Each row was made from one path, in order. Every step used is in the known rows, and no mark comes twice. Write each row's path.
Known rows:
h -> s: -5  -10  209  -257  8  -219  -9  127  189  -188  -4  241  13  -68  2  -3  324  -191  -85  -343  -214  162  -81
h -> s -> x -> v -> l: -236  480  110  8  -4  -254  -249  502  109  -334  -114  190  -286  -282  -305  -100  230  197  -244  -565  -24  24  141
d -> x: -225  38  5  172  565  216  -187  -181  549  201  285  198  280  231  5  9  99  97  -128  -204  -83  -281  -125
k -> h -> s -> x -> d: -168  -69  351  -153  -43  -271  -62  12  -272  -210  -424  93  -277  25  98  8  2  492  -252  -214  41  494  -344
k -> h: 6  -138  28  -72  58  198  -13  -272  -216  209  -194  89  33  195  92  220  -90  62  132  29  47  256  -396
l -> v: 308  -312  -270  313  67  319  -275  293  194  370  -15  112  -103  132  -262  170  -86  -443  48  200  199  -138  -13
v -> l -> s -> h -> k: 296  -98  -426  -240  -182  372  667  -107  -103  -232  187  -120  312  -307  -14  -136  -279  -146  153  274  -371  -84  325
d -> l -> s -> h -> k -> x: 114  8  130  -123  -3  -87  454  -320  -145  -163  50  109  -111  344  297  4  -77  -155  135  543  49  35  155
k -> h -> s -> x -> v -> l: -201  190  37  -105  -94  -67  -148  76  -387  -177  -381  138  -334  -36  -68  -13  -21  486  -177  -307  118  313  -170
d -> x -> s -> l: -114  51  374  91  442  -280  18  76  583  78  285  135  -109  102  -66  -135  95  240  -99  -205  -247  -216  -193
h -> k -> x: 32  -108  180  -254  230  -100  -159  -816  -484  119  -10  -221  709  135  -93  2  3  -65  7  323  172  -8  -5
d -> l -> v: 222  200  22  162  369  51  95  154  89  84  251  437  -503  356  -278  202  -216  -371  251  501  87  -372  340
d -> x -> v: -382  73  -209  345  316  125  -511  123  456  484  251  158  13  129  -167  65  119  81  -74  -372  145  -395  -14
k -> x: -8  177  251  77  340  73  -321  -513  -89  94  45  -241  188  263  281  -22  239  59  110  110  205  -27  -320
h -> s -> l: 99  295  322  -258  44  -463  68  286  158  -388  39  199  -328  160  59  80  147  -197  29  -205  -241  71  -47
s -> h: -94  -82  -198  250  -166  532  -301  97  101  58  -51  10  299  -101  76  194  -91  -74  -69  -183  115  -36  -4
v -> l -> s -> h: 299  -14  -413  -135  -151  434  649  50  85  -218  211  -78  136  -292  85  -114  -219  -155  204  185  -388  -106  244
k -> h -> s -> l: 24  40  213  -286  -71  -229  43  -66  -329  -199  -311  148  -350  302  196  131  -46  196  -14  -76  -7  390  -350
v -> l -> s: 384  44  -297  -238  31  260  783  -9  198  -172  345  -34  87  -251  5  -107  -134  -308  344  245  -545  -133  195
k -> h -> s: -57  -176  134  -282  -101  -65  -11  -190  -301  -48  -338  167  -103  147  150  73  76  204  -75  -166  13  443  -368

Write each row's path:
195  -228  318  -226  89  -405  -111  -542  -507  99  -78  -276  334  101  -221  -123  -59  37  -35  399  180  23  -24 : h -> k -> x -> s -> l -> v
-134  -174  65  8  -89  71  -241  -381  -516  -60  -120  -180  380  24  54  28  -289  251  -169  280  282  -47  237 : s -> h -> k -> x -> d -> l
17  -102  464  20  110  -337  43  -298  -178  -69  47  -323  -265  231  495  -121  5  266  72  466  125  39  -80 : k -> x -> d -> l -> s -> h
-135  -315  10  28  -181  142  -347  -363  -468  12  -170  -284  550  -69  74  17  -207  232  -225  159  288  37  111 : s -> h -> k -> x -> d
-126  -186  -101  48  -157  340  -410  -463  -469  30  -205  -218  652  11  82  41  -149  159  -228  92  355  37  62 : s -> h -> k -> x
-273  -67  -466  159  73  221  -186  -2  133  290  196  18  158  -21  -150  -117  -115  233  -155  -177  86  -374  251 : d -> x -> v -> l -> s -> h -> k
-178  339  364  -56  137  -247  -165  297  243  -417  -177  228  -60  -125  -99  -82  332  130  -327  -497  -82  213  -101 : h -> s -> x
-227  59  -384  200  212  170  -118  127  398  321  315  83  -51  23  -121  -92  22  121  -9  -221  -34  -406  133 : d -> x -> v -> l -> s
28  -53  -578  63  -428  143  13  313  -153  295  140  -106  -50  -355  -320  41  -154  -256  245  -37  9  -249  388 : x -> v -> l -> s -> h -> k
18  25  -585  166  -397  216  -15  468  38  305  164  -80  -229  -338  -216  55  -71  -263  280  -134  -19  -262  300 : x -> v -> l -> s -> h
-98  182  481  -10  118  -538  -74  512  154  -438  -136  241  -496  -85  -169  -104  91  225  -333  -186  -58  135  125 : h -> s -> x -> d -> l -> v
194  -738  -44  -126  -503  -35  348  -215  -81  22  -247  -370  381  -16  507  -108  10  -143  -103  323  9  431  -193 : l -> s -> h -> k -> x -> d
77  74  -484  95  -272  97  93  424  114  335  254  -41  -257  -312  -278  62  -23  -370  386  -93  -121  -285  271 : x -> v -> l -> s
168  -100  111  102  -99  -6  380  176  517  -103  -160  -83  105  -16  285  -31  237  -287  -39  -24  -153  389  -389 : l -> s -> x
193  -613  -154  -98  -487  143  280  -311  -95  15  -282  -299  476  66  495  -83  74  -207  -102  250  84  439  -237 : l -> s -> h -> k -> x
50  362  185  106  130  -221  398  209  276  -97  131  276  -505  224  21  103  47  -265  216  256  -50  -70  152 : d -> l -> s -> x -> v
-62  153  -218  177  -141  155  -347  -164  -315  159  -12  -388  -120  32  216  -138  104  196  123  46  342  -131  -19 : k -> x -> v -> l -> s -> h
243  39  582  -69  46  -551  279  350  380  2  205  18  -338  -191  -193  19  95  -195  257  -81  -409  -11  -193 : x -> s -> l
-247  732  -82  419  204  122  -390  525  195  -16  54  50  -223  -334  -525  74  -32  148  -15  -393  90  -307  211 : s -> x -> v -> l
